What can hang from each mark:
q368: q5 q14
q864: q5 q14 q38 q696
q696: q42 q360 q368 q808
q14: q368
q5: q360 q368
q38: q268
q360: q14 q696
q268: q38
q808: q696

Every row comes from one small tree of marks. The marks that hang from a mark follow it in brackets, in the order of their numbers. Every link used is in the known rows. Which tree was each row made from?
Known rows:
q864{q14 q38}: [  1 -10 -30  -6  33 -19  -4 -28  13  21 -16  17  18 -26 -33  12  49   0
   9  43  36  -8 -12 -23   9]
q360{q14{q368}}: [  1  -3  -5  -8  50  13   4 -13  -4  37   0  23 -19   3 -19   8  12 -13
  20  -1  14   0  -8   9 -20]
q5{q360{q14} q368}: [ 10  -2   7   2 -32  21   2  15  12  98 -18  25  -6   1   9  40 -22  10
  25  22  -2  13 -14  23   1]
q360{q14 q696{q42 q808}}: [  3  11  34   4  19  12   5   1  -3  28  17   3   5  -6 -36 -14 -25 -14
  -7 -14  16  12  12   2 -48]
q864{q5{q368} q38 q696{q360}}: [ -6   4 -67 -18  -1 -31  25 -23 -12   4 -17  11  27 -25   8  -9  24   6
  -2  60  -8 -18 -19  -9  22]
q38{q268}: [  9 -20  -7  -9  32  19  -5 -20   4  30  -2  11 -31   9  15  -5  20   0
  38 -14  36   1   0  11   0]
q368{q14}: [ -4 -17 -14   3  14   1 -11  -4  28  16   1   0 -19  -3 -13  19  31  20
  12  -6   3  -4  -2   9  20]
q696{q42 q360{q14} q368{q5} q808}: [  7  22  20  11   1 -17 -25  21 -11 -86  23 -35  11   6  26 -47 -21 -17
 -42 -46   4  -4  19  -2 -16]
q696{q42 q368}: [  8  -6 -17  -1   1   4 -13   5 -14 -31   3 -11   2   9  16  -9   6 -16
  -7 -47   3  -9  18   6  -9]
q864{q696{q42 q368}}: [ -6  -1 -30 -14 -10 -13   6 -13 -11 -24  -2 -10   5  -5  16 -11  13  -9
  -5  -9   6  -7   6  -2   4]
q14{q368{q5{q360{q696}}}}: [-13  -7  13   1  17  15  12  -2 -20  12  -8  14 -21  21   6  30   8   7
  28  23 -21   6 -14  -6   8]
q368{q5{q360} q14}: [-21 -17  11  19 -14   0   0  20  29  21  -9 -11 -18   5   3  34   8  49
  21  30 -18  18  -8   7  34]
q368{q5{q360{q696{q42 q808}}} q14}: [-24  -6  34  23 -25   0   2  24  23  10   1 -17  -9   6  -2  24  -9  43
   7  22 -22  19  -1   2  17]
q368{q5}: [ -1 -26  -8   6  20  12   5   7   1   8  -8  -6 -14   1   2  21  21  32
  31  16   3  16  -3  -3  21]
q864{q14 q696{q368{q5}}}: [-31   6 -19 -15   3 -36  15 -21   8  -8 -12  -8  14 -33  -5  -2  24   3
   0  36  21   0  -6 -29  19]
q696{q360 q368}: [ 18   3 -27 -16  17 -10 -15  -1  -1 -40  -1  -8  -4   1  17  -9  17 -23
 -11 -26   1 -10   3   1  20]
q5{q360{q696{q808}} q368{q14}}: [ -6   7  33   8 -61  13  -2  19  20  72  -4  12  -2   2  10  42 -24  20
   5  18 -23   7 -11  13   6]
q864{q5 q38{q268} q696}: [-19  -8 -62 -21  26 -21  28 -40 -13  12 -11  18   9 -22   6 -25  33   5
  18  54  19 -14 -13  -7   4]
q808{q696{q42 q360{q14} q368{q5}}}: [ 18  -2   0   0 -14  10   5  13  13 -44  -9  -6   5  13  11 -28 -23   2
 -14 -25  -4  -6   4   5   3]
q268{q38}: [ 34 -30 -24  10  31   5  -4 -12 -14  30   2  -1 -13 -16 -37  39  25   2
  12  -9   5  -8 -23  15   4]
q808{q696{q42 q360{q14}}}: [ 35  -8  -5   0  -2  17   1  -1  17 -20  -9   6   0  12 -10 -23 -15  -1
  -3 -20   6  -9   0   6   9]
q808{q696{q42 q360{q14{q368{q5}}}}}: [ 24  -6   3   3   0  17   6   1  10 -31  -9   4  -4  20  -3 -21 -16   3
  -1 -14  -4  -9  -4   3   7]
q5{q360}: [ 15 -16 -10   0  -6  15  -6  -2   5  44 -12  19 -12   4   0  31   6   5
  27  18  -1   9 -10   7  28]
q360{q696}: [  6 -10   3  -9  19  17  14  -7  -1  39  -2  11  -7  -5 -28  20   8  -1
  19   7   2  11   1  -3  -5]
q696{q42 q360 q368 q808}: [ 23  17   1   2  -6 -15 -38   5 -17 -98  24 -27  10   9  31 -44  -3 -31
 -44 -63   4 -22  19  -5   1]
q864{q5}: [  3 -22 -45  -6  42   5   9 -15 -14  19  -2  16  -3 -16 -16  -1  22   6
  25   7  -1  -9  -2  -5  19]

Write each row's tree:
[ 29  -5 -14  -7 -19  12  -4   3   9 -53  -8  -1   4  15  15 -25 -10  -8
 -15 -36  -5 -18   5   3  14] -> q808{q696{q42 q360 q368}}
[-17   8  25  20 -37  -9 -27  26   0 -63  20 -30   5   9  35 -17 -13  13
 -31 -37 -12  -5  16   2  -4] -> q696{q42 q368{q5{q360} q14} q808}
[  8  10 -10   5  -5 -20 -23  11   7 -68   7 -31   0  13  17 -22   3 -18
 -31 -51 -10 -17  17   7  11] -> q696{q42 q360 q368{q14}}
[ -4   9  38  15 -67  13  -4  22  15  60  -2   4   2   9  12  34 -32  17
  -1   8 -25   6  -4  14   0] -> q5{q360{q696{q42 q808}} q368{q14}}
[-10  -4 -40  -2  -9 -15  22 -18 -20   9  -6   5  12 -13   0 -11  -4   3
  12  32 -14  -5  -4  -8  25] -> q864{q5{q360} q696{q42}}
[ -5   8  22  14 -23  -1 -21  23 -16 -50  17 -20   9   7  32 -22 -21   0
 -24 -34  -1   1  17   1 -17] -> q696{q42 q368{q5{q360{q14}}} q808}
[ 22   7 -17  -2   4 -11 -20   6 -12 -65   4 -23   4  13  21 -24   1 -29
 -23 -50  -3 -13  17   2   8] -> q696{q42 q360 q368}
[-20   6  25  -3  -5   1   2  10   5 -10  14  -9   0  -7  -3   2  -3   8
 -12  -8  -8   7   7  -5 -15] -> q360{q696{q368{q5 q14} q808}}
[  9   0  22   3   3  13  -2  -3 -12  -2  15  -2   3   1 -19  -4  -6  -7
  -3 -19   3   3  12  -8 -19] -> q360{q696{q42 q808}}
[-18  -6 -30 -18  -4 -13  14  -9  -4 -13  -8  -7  -2 -12  19   2  21   8
   6  17   4   3  -4  -5  16] -> q864{q696{q368{q5}}}
[  -3   18   19   17  -18  -25  -34   23    1 -110   24  -46    6   11
   35  -39   -6    0  -48  -50  -12  -14   19   -5    7] -> q696{q42 q360 q368{q5 q14} q808}
[-17   9  32   7 -14   0  -1  15  -3 -28  18 -20   6   1   0  -8 -14   4
 -20 -24 -12   5  17  -5 -23] -> q360{q696{q42 q368{q5 q14} q808}}
[ -9   9  22 -10  43  15  23  -9  -6  56   2  24 -11   1 -39  12  -8 -19
  16  10   2  11  -5   3 -40] -> q360{q14{q368} q696}
[ -2  -4 -40 -17   1 -19   0 -29  -3 -16  -2  10  14 -20   5  -7  43   5
  -7  41  23 -11 -14 -10   6] -> q864{q38 q696{q808}}
[ -6  13  19  -5  16   9  16   8  -3  33   5   1   7  -4 -28  -7 -27 -23
  -6 -19   6  14  16  10 -50] -> q360{q14 q696{q42 q368}}
[ -2   2  14   3 -28   8   3  10   4  32  -6   5  -1   8  -2  22 -19  -3
   5   3 -17  11   3   7   2] -> q5{q360{q696{q42 q368{q14}}}}
[-14  17  49   8  25  12  13   4 -18   9  18   2  -2   8 -24 -10 -26 -11
  -5  -6  -1  11   6  -4 -52] -> q360{q14{q368{q5}} q696{q42 q808}}
[  4   4 -46 -20  17 -27  11 -26   8  -3 -14   7  13 -17  -8  -8  33  -6
  -5  50  21  -4 -16  -3  10] -> q864{q38 q696{q360{q14}}}
[  5  -3   3  -1  11  14   1  -4   2  57 -10  28 -16   8  -7  25  -5  -7
  24  20   0   9 -14  11   3] -> q5{q360{q14{q368}}}
[ -8  -5  30  15  -6  11  11  19   1  29  -3  -4  -3   4  -5  16 -21  24
  17  26  -6  29  -1   1  -1] -> q368{q5{q360{q14 q696{q42 q808}}}}
[ -9 -10   4   2  19  13   5  -3 -19   6  -9  14 -24  21  13  29  16   9
  30  19 -18   2 -15  -5  15] -> q14{q368{q5{q360}}}
[-25   8 -18  -7  22 -25  21 -29  -1  44 -16  26  25 -30 -21 -11   8  -8
  12  60  19  -7 -10 -23  -4] -> q864{q5{q360{q696{q368}}} q14 q38{q268}}
[  9 -12  -9  -2 -26  16  -2   6  20 -31  -7   3   0  11   9 -14  -6   9
 -10 -36  -6 -17   5   9   4] -> q808{q696{q42 q368{q14}}}
[ -8  -9  24  14  -3  13  17  19   3  40  -9  -2  -5   5  -9  23 -19  24
  25  30  -8  32  -2   3   1] -> q368{q5{q360{q14 q696{q42}}}}
[-21  13 -36 -13  -3 -46   8 -30   2 -24 -14  -3  36 -29  -9 -15  33 -13
 -20  38  29 -15  -3 -27  -2] -> q864{q14 q38 q696{q42 q368}}
[  9  -3  16  -1 -16  15  -1   0   0  41  -1  18  -4   0  -8  23 -10   0
  13  19  -6  12  -7  -1   9] -> q5{q360{q696{q808}}}
[ -6  19  41   2  27  12   8  -5 -17  15  19  10  -2   6 -30 -13 -23 -25
  -8 -16   4   3   7  -1 -55] -> q360{q14{q368} q696{q42 q808}}
[  2   7  26   0 -38  22  16  17  10 111 -16  26  -1   0  -4  43 -37   5
  21  29 -10  21 -12  19 -13] -> q5{q360{q14 q696} q368}
[ -1   8  23   5 -32   6  -7  10   2  16   4   3   2   5   2  12 -20  -4
  -6  -3 -15   6   3   3  -1] -> q5{q360{q696{q42 q368{q14} q808}}}
[  5  16  -3  -5  -2 -22 -37   3  12 -75  22 -20  -2  -3  24 -27  14 -14
 -41 -41   1 -23   5  -2  15] -> q696{q360 q368{q14} q808}
[ 18  17  23  14  21  -8 -25   1 -16 -66  23 -18  -1  16   5 -37 -10 -20
 -26 -34   6 -10   8  -5 -10] -> q696{q42 q360{q14{q368{q5}}} q808}
